What can hang from each mark
k370: k452 k472 k672 k852
k852: k370 k383
k472: k480
k635: k602
k986: k480
k896: k215 k672
k480: k635 k986
k672: k370 k896
k383: k13 k731 k852
k602: k635

Every row comes from one small tree of marks. The marks that hang from a mark follow it in brackets, in the order of their numbers. Every link used is in the known rows. Which tree was each row made from?
Known rows
k370{k472}: [ 1.68 -0.45  0.05 -0.57  1.46 -0.54  0.69 -1.11  0.25 -0.26 -1.28 -2.83
 -0.78 -1.06  1.90  0.67  0.51  0.02 -0.64  2.22  1.77 -0.08  1.52  0.56
 -0.85  1.41  0.35  1.37 -0.97]
k896{k215}: [-0.01 -0.02 -0.34 -0.68  1.29 -0.04  1.48 -1.04  0.67 -2.48 -1.11 -2.03
 -0.53 -1.05  0.62  0.49  0.97 -1.65 -0.46  0.52  0.44  1.09  0.55 -0.70
 -1.94  0.46  1.11  1.74 -2.66]
k383{k13 k731 k852{k370{k452 k472{k480}}}}: [ 3.06 -6.24  3.50  1.41 -0.17 -2.27 -0.26 -1.00 -0.49 -0.85  0.65 -2.17
 -0.24 -4.23  3.77 -0.90  0.64  0.13 -3.06  1.29 -1.73 -4.02  2.74 -4.99
 -0.09  3.29  1.68  2.72 -1.88]
k852{k370{k452 k672} k383}: [ 0.26 -3.14  0.35  1.76  1.50  1.51  1.32 -1.39 -1.23  2.72 -0.62 -3.08
  2.39 -3.20  0.73  1.10 -0.58 -0.29  1.16  2.82 -0.93 -3.34 -1.61  1.38
 -4.01  0.51  3.56  5.20 -1.15]
k383{k731 k852{k370{k452 k472}}}: [ 0.83 -4.02  1.39  0.55 -0.25 -1.33  0.92 -1.00  0.26 -1.10  0.11 -1.93
  0.86 -3.36  3.36 -1.71  1.00  2.06 -2.22  1.16 -0.37 -2.57  2.87 -3.61
 -0.52  2.82  2.58  2.07 -0.40]
k383{k13 k731 k852}: [ 2.13 -4.43  1.23  1.07 -0.98 -2.23 -0.90 -0.46 -0.21 -1.37  0.97 -1.07
 -0.90 -2.04  2.16 -1.20  2.70 -1.06 -3.39 -0.93 -1.28 -1.97  2.55 -4.31
  1.16  2.77  0.86  1.15 -0.81]
k383{k13 k731 k852{k370{k672}}}: [ 2.22 -5.38  1.45  1.84 -0.86 -1.17 -1.29 -0.38 -1.06 -0.43  0.43 -2.96
 -0.33 -3.41  2.49 -1.57  2.22 -0.60 -2.31  0.09 -2.07 -3.11  2.24 -3.78
  0.54  2.62  1.14  2.71 -1.11]
k383{k13 k731 k852{k370{k472{k480}}}}: [ 3.54 -5.29  3.56  1.67 -0.60 -2.10 -0.43 -1.08  0.27 -0.97  0.37 -2.75
 -1.02 -3.02  3.03 -1.12  1.54  0.39 -2.68  1.42 -1.29 -3.00  2.23 -4.24
  0.65  3.49  0.67  2.02 -1.52]
k852{k383}: [ 0.80 -0.79  0.05  1.10  0.84  0.23  1.54 -1.55  0.80  1.38 -0.53 -1.26
  0.59 -0.06 -0.60  1.22  1.10 -0.49  0.33  1.55  0.65 -0.44 -1.92  1.65
 -2.15  0.98  1.90  2.57 -0.40]
k672{k370{k852{k383{k13}}} k896}: [ 0.05 -4.28 -0.77  3.22 -0.68  0.54 -1.16 -4.07 -0.71 -1.54  1.25 -4.05
 -1.28  0.23  0.21  1.60  0.25  0.56  1.08  3.40 -1.39  0.11 -0.53 -2.48
 -1.85  1.74  0.10  3.16 -0.86]
k986{k480}: [ 0.87 -0.73  1.32  1.36  1.10 -2.41 -0.84 -0.41 -0.15 -0.83 -1.52 -1.45
  1.03 -1.21  1.61  0.65  2.24 -0.56 -1.00  2.08 -0.72 -0.17  1.95 -0.08
 -0.99  1.04  0.94  0.49 -0.10]
k370{k672{k896{k215}} k852{k383{k13 k731}}}: [ 1.81 -5.11 -0.86  1.68 -0.21  2.38 -1.14 -3.50 -2.23 -2.39  0.73 -3.14
 -1.93 -0.87 -0.55  1.84  0.77 -0.94  0.05  1.24 -1.60  0.43  2.65 -1.27
 -2.79  1.29  1.12  5.03 -0.88]
k896{k215 k672{k370{k452 k472 k852{k383}}}}: [-0.65 -2.31 -0.45  0.48  2.70  1.89  2.62 -2.68 -0.28 -3.80 -0.81 -5.07
 -0.79 -2.56  0.34  1.27 -0.64  0.51  0.25  0.64 -0.74  0.25  1.94 -2.10
 -2.56  2.16  1.93  4.43 -3.80]
k672{k370{k472{k480{k986}} k852} k896{k215}}: [ 0.60 -2.02 -0.20  0.60  0.41 -0.24 -0.25 -4.49  0.49 -4.43 -0.03 -4.84
 -3.26 -0.86  1.41  2.92 -1.59  1.83  0.72  3.93 -0.14  1.86  1.40 -3.85
 -2.69  2.69 -0.47  2.27 -1.47]
k480{k635{k602} k986}: [ 0.58  1.24 -0.86 -2.06  0.37 -1.04 -2.42 -1.43  0.10  0.23 -1.02 -0.14
 -1.64 -3.22  1.98  2.32  0.68 -1.10 -1.15  1.37  1.56  0.48 -4.65 -0.11
 -3.03  1.20  0.78  0.40  2.08]
k602{k635}: [ 0.32 -0.70 -1.57  0.65  1.94 -0.43 -2.64 -1.53 -0.73 -1.88 -0.14 -1.24
 -1.35 -1.18  1.05  0.66  1.24 -1.28 -0.59  0.53  0.49 -0.05 -1.13  0.14
 -1.09 -0.10  2.09  0.60  2.17]
k672{k370 k896}: [-0.73 -1.66 -2.19  1.72 -0.75 -0.02 -0.45 -2.09  0.35 -2.05  0.65 -3.50
 -0.78 -0.27  0.62  1.03 -0.40  0.02  1.03  2.62 -1.48 -0.32 -0.32 -1.84
 -1.66  1.33  0.06  2.34 -1.15]
k986{k480{k635}}: [ 1.16 -0.65  1.71  1.07  0.66 -2.05 -2.68 -0.60 -0.74 -1.91 -0.87 -1.16
 -0.04 -2.51  2.32  0.83  1.71 -0.86 -1.23  1.49  0.07 -0.43 -0.01 -0.06
 -1.50  0.51  1.16  1.05  0.93]
k472{k480{k635{k602} k986}}: [ 2.63  1.61  0.77 -0.67  0.72 -2.66 -2.27 -1.64  1.53 -0.20 -1.43  0.10
 -1.72 -2.94  2.21  3.67 -1.07 -1.08 -1.72  1.97  0.48  0.37 -3.69 -0.50
 -3.13  1.24  1.38  0.71  1.29]
k472{k480{k635}}: [ 2.85  0.86  1.37  1.23  0.79 -2.35 -2.09 -1.21  1.27 -1.63 -0.69 -0.70
 -1.29 -2.07  2.41  2.21 -1.47 -1.37 -1.69  1.14  0.58 -0.24 -2.06 -0.32
 -2.08  0.26  1.91  1.72  0.25]
k672{k370}: [-0.31 -0.60 -0.72  0.74  0.23 -1.44 -0.15 -1.08  0.94 -0.55  0.18 -3.55
 -0.59 -1.05  1.64  1.09  0.07 -0.01 -0.15  1.75 -0.97 -0.82 -0.96 -1.26
 -0.23  1.59  0.98  1.34 -1.19]
k672{k370{k452 k852}}: [-0.90 -2.49 -0.36  1.24  0.88 -1.95 -1.13 -2.42 -0.56 -1.24  0.62 -3.27
  0.20 -2.00  3.30  1.44 -0.84  0.77 -1.12  2.21 -0.87 -0.58  0.85 -3.18
 -1.19  1.46  2.42  1.67 -0.74]
k370{k472 k852{k383{k13 k731}}}: [ 2.97 -4.48  2.11  0.65  0.62  0.36 -0.29 -3.23 -0.81 -0.20  0.53 -2.85
 -1.96 -0.45  1.32  1.11  1.56  1.05 -1.13  2.37  1.01 -0.21  1.75 -0.64
 -0.64  2.83  0.68  2.77 -0.17]

Which tree is each row?
[-0.08 -6.20  0.10  1.08  0.39  1.71  0.70 -4.64 -1.82 -3.31  1.24 -4.89
 -1.78 -1.95  1.02  2.15 -1.03  0.67  0.81  3.85 -1.23 -0.57  1.95 -3.79
 -3.20  2.02  0.67  4.85 -3.22]  k672{k370{k452 k472 k852{k383{k13}}} k896{k215}}
[-0.36 -0.30 -1.14 -0.20  2.20  1.63  2.59 -1.15  0.63 -4.11 -1.35 -5.40
 -1.59 -2.00  0.05  0.52 -0.14 -0.46  0.48  0.02 -0.78  0.35  1.52 -1.39
 -1.30  2.19  0.33  3.37 -4.27]  k896{k215 k672{k370{k472}}}
[ 2.07 -1.66  2.13  1.96  0.59 -2.17 -0.36 -2.01  0.83 -1.02 -1.70 -2.90
  0.02 -3.01  3.23 -0.51  0.35  1.48 -1.61  2.57  1.61 -0.56  0.27 -2.43
 -0.98  1.38  1.58  1.36 -0.18]  k383{k852{k370{k472{k480{k635}}}}}
[ 1.89 -4.10  1.17  1.52  1.62  2.43  2.21 -2.84 -0.87  0.33 -1.05 -4.06
  0.57 -3.46  0.39  2.42 -2.24  0.26  1.68  4.45 -1.04 -2.78  0.29  0.56
 -5.35  0.98  2.60  6.61 -2.63]  k852{k370{k452 k472{k480} k672{k896{k215}}} k383}
[ 0.85 -3.69 -0.33  2.00  0.44 -1.04 -1.13 -4.04 -0.50 -2.94  0.46 -3.95
 -1.21 -1.75  2.98  2.65 -2.74  1.70 -0.28  4.44 -1.10 -0.36  2.67 -3.64
 -2.65  1.84  1.19  3.06 -1.13]  k672{k370{k452 k472{k480} k852} k896}
[ 0.62 -1.85  0.28  0.73  0.83 -1.26 -0.80 -2.89  0.07 -1.31 -0.10 -4.97
 -1.71 -0.89  2.71  1.36  0.07  1.90 -0.55  3.22  0.46  0.60  1.40 -1.96
  0.04  2.29  0.48  1.15 -0.54]  k672{k370{k472 k852}}
[ 1.07 -1.64  0.52  0.77  1.72  1.41  2.22 -2.73  1.28 -4.59 -0.47 -4.82
 -2.36 -1.42 -0.26  1.67 -0.56  1.06  0.02  0.30 -1.59  0.64  1.79 -1.99
 -1.53  3.14  1.36  4.15 -3.18]  k896{k215 k672{k370{k472{k480} k852{k383{k731}}}}}
[ 0.07 -2.45 -3.13  0.91  0.94  0.59 -0.76 -1.07 -2.42 -0.79 -0.56 -2.00
  0.95 -3.10  1.67  1.52 -1.70 -1.99 -0.39  1.40 -1.30 -1.80  2.89 -0.63
 -3.86 -0.48  2.48  4.15 -0.90]  k370{k452 k672{k896}}
[ 3.23 -5.94  4.21  1.16  0.73  0.62  1.37 -1.63 -0.29  1.56  0.99 -2.45
  0.18 -3.37  1.65  1.27 -0.68  0.03 -0.23  3.18 -1.78 -5.15 -1.08 -0.79
 -2.75  3.12  2.35  5.42 -2.31]  k852{k370{k452 k472{k480}} k383{k13 k731}}
[ 2.10 -3.70  1.34  0.73 -0.30  0.54  0.56 -0.95  0.10  0.96  1.43 -0.96
 -0.81 -0.62 -0.39  0.89  1.86 -1.56 -0.58  0.30 -1.21 -2.53 -1.38  0.13
 -1.06  2.40  1.29  3.43 -0.92]  k852{k383{k13 k731}}
[ 0.00 -3.77 -0.70  2.42  0.86  2.39  1.15 -2.12 -1.62  1.73 -0.42 -2.99
  2.27 -2.73  0.10  1.10 -0.89 -0.20  1.94  3.41 -1.26 -3.04 -1.23  0.96
 -4.89  0.34  2.98  5.83 -1.14]  k852{k370{k452 k672{k896}} k383}
[ 0.52 -1.31 -0.48 -0.21  0.16 -0.02  0.86 -2.94  1.04 -3.72 -0.02 -4.47
 -3.08 -1.37  0.72  2.82 -1.85  0.67  1.20  3.37 -0.65  0.26  0.41 -2.84
 -2.86  2.64 -0.60  2.87 -2.39]  k672{k370{k472{k480{k986}}} k896{k215}}
[ 2.96 -1.76  0.62 -0.33  2.48 -1.77 -3.24 -3.05 -2.45 -1.01 -0.96 -2.86
 -1.93 -4.93  4.79  4.07 -3.29  0.69 -2.31  2.39  1.73 -0.54  2.42 -1.82
 -3.77  1.24  2.86  3.08  1.60]  k370{k452 k472{k480{k635 k986}} k672 k852}
[ 1.76 -6.19  0.81  2.28  0.68 -0.54 -0.61 -1.74 -2.77 -0.09 -0.88 -4.21
  0.63 -4.46  3.13 -0.85  0.56 -0.72 -1.44  2.69 -0.62 -3.00  3.39 -3.85
 -1.58  1.29  0.82  3.51 -2.41]  k383{k13 k852{k370{k452 k472 k672{k896}}}}
[ 1.66 -0.93  1.43  0.35  0.34 -1.87 -2.58 -0.91 -0.48 -1.33 -1.67 -0.78
 -0.01 -2.96  2.09  1.41  2.07 -1.13 -1.65  2.53 -0.97 -0.03 -0.03  0.30
 -1.59  0.35  1.12  0.77  0.66]  k986{k480{k635{k602}}}
[ 0.06 -3.55  0.97  1.25 -0.53 -1.78  0.51 -0.73  0.42 -1.06  0.34 -1.01
  1.54 -3.07  3.00 -1.94  1.24  1.31 -2.31  0.36 -1.10 -2.47  1.84 -3.91
 -0.71  2.33  3.16  1.82 -0.14]  k383{k731 k852{k370{k452}}}
[-1.81 -3.70 -1.58  1.30  0.14  0.31 -0.31 -3.74 -1.10 -4.53  0.93 -3.65
 -0.65 -1.64  1.69  1.43 -1.29  0.39  0.28  2.61 -1.67  0.59  1.87 -4.49
 -3.13  0.93  1.51  3.24 -2.32]  k672{k370{k452 k852} k896{k215}}
[ 1.44 -1.79 -0.95  2.04  1.31  0.34 -1.00 -2.97 -1.31  0.78 -1.01 -3.05
 -0.07 -0.66  0.61  2.14  0.55  0.26 -0.37  1.87  0.51  1.10  1.32  0.93
 -2.03  0.47  2.36  3.01  0.89]  k370{k672 k852{k383}}
[ 0.90 -1.82 -2.72  2.29  0.58  0.38 -2.50 -3.03 -2.02 -1.78 -1.01 -3.15
 -0.55 -0.50  1.32  1.29  0.00 -0.21 -0.29  2.16  0.11  1.89  3.29 -0.70
 -2.41 -0.12  1.06  2.47  0.78]  k370{k672{k896} k852}
[ 1.03 -5.79  2.64  1.41  0.26  1.11  1.08 -1.04 -0.91  1.87  1.61 -1.65
  1.32 -2.87  0.99  0.02  0.75 -0.81  0.16  1.82 -2.12 -4.93 -2.43 -0.83
 -2.70  2.36  2.66  4.99 -1.85]  k852{k370{k452} k383{k13 k731}}
[-1.38 -4.87 -0.94  1.20 -0.71  1.38  0.60 -3.98 -0.55 -4.05  2.03 -3.08
 -1.01 -1.28  0.42  1.82 -0.93  1.02  0.75  2.21 -2.44 -0.40  1.12 -3.82
 -3.32  1.86  2.20  4.55 -1.87]  k672{k370{k452 k852{k383{k731}}} k896{k215}}
[ 0.42 -1.96  0.29  1.00  2.85  1.11  2.45 -2.92  0.32 -3.93 -1.01 -4.78
 -1.12 -2.59  0.49  2.14 -1.59  0.51 -0.11  0.98 -1.26  0.19  1.97 -2.34
 -2.73  2.23  2.13  4.58 -3.93]  k896{k215 k672{k370{k452 k472{k480} k852{k383}}}}
[ 1.11 -5.23  1.35  1.33  0.75 -0.43 -0.70 -2.74 -1.70 -0.06  1.47 -0.68
  0.42 -1.89  2.02  1.22  0.55 -0.39 -1.86  1.06 -0.80 -1.68  0.98 -2.26
 -2.25  1.73  3.11  3.35 -0.30]  k370{k452 k852{k383{k13 k731}}}
[-0.52 -3.36 -1.59  0.59  0.07  0.25  0.20 -2.33 -0.80 -2.06  0.75 -3.96
 -0.71 -2.12  2.07  1.45 -1.77  0.63  0.57  3.46 -1.13 -1.94  1.69 -2.43
 -2.47  1.62  0.70  3.36 -1.87]  k672{k370{k452 k472} k896}
[-0.97 -5.59 -0.55  1.91  0.06  1.19  0.15 -4.24 -1.54 -3.32  1.58 -3.85
 -0.93 -1.65  0.57  1.97 -0.75 -0.22  0.76  2.91 -2.12 -0.51  0.74 -4.08
 -3.46  1.32  1.36  4.55 -2.95]  k672{k370{k452 k852{k383{k13}}} k896{k215}}
[ 2.01 -6.34  3.18  0.52  0.61  1.61  1.58 -1.35 -1.10  1.79  1.29 -2.81
  0.41 -3.21  1.48  0.18  0.49  0.04  0.24  2.75 -1.21 -5.08 -1.09 -0.49
 -2.46  3.00  1.95  5.27 -2.14]  k852{k370{k452 k472} k383{k13 k731}}
[-0.81 -1.78 -0.76  0.21  2.76  1.16  1.92 -2.33 -0.53 -4.63 -1.03 -5.13
 -0.94 -2.82  1.39  0.79 -0.78  0.23 -0.41  0.36 -0.78  0.48  2.89 -2.97
 -1.98  1.98  1.54  3.61 -3.87]  k896{k215 k672{k370{k452 k472 k852}}}
[ 0.55 -0.55 -0.32  1.05  2.48 -0.74 -1.04 -2.29 -0.40 -2.69 -0.59 -3.93
 -1.49 -3.48  2.76  2.14 -2.21  1.01 -0.87  0.73  0.18 -0.62 -0.04 -2.59
 -2.35  2.54  1.75  2.86 -0.40]  k896{k672{k370{k452 k472{k480{k635 k986}} k852}}}
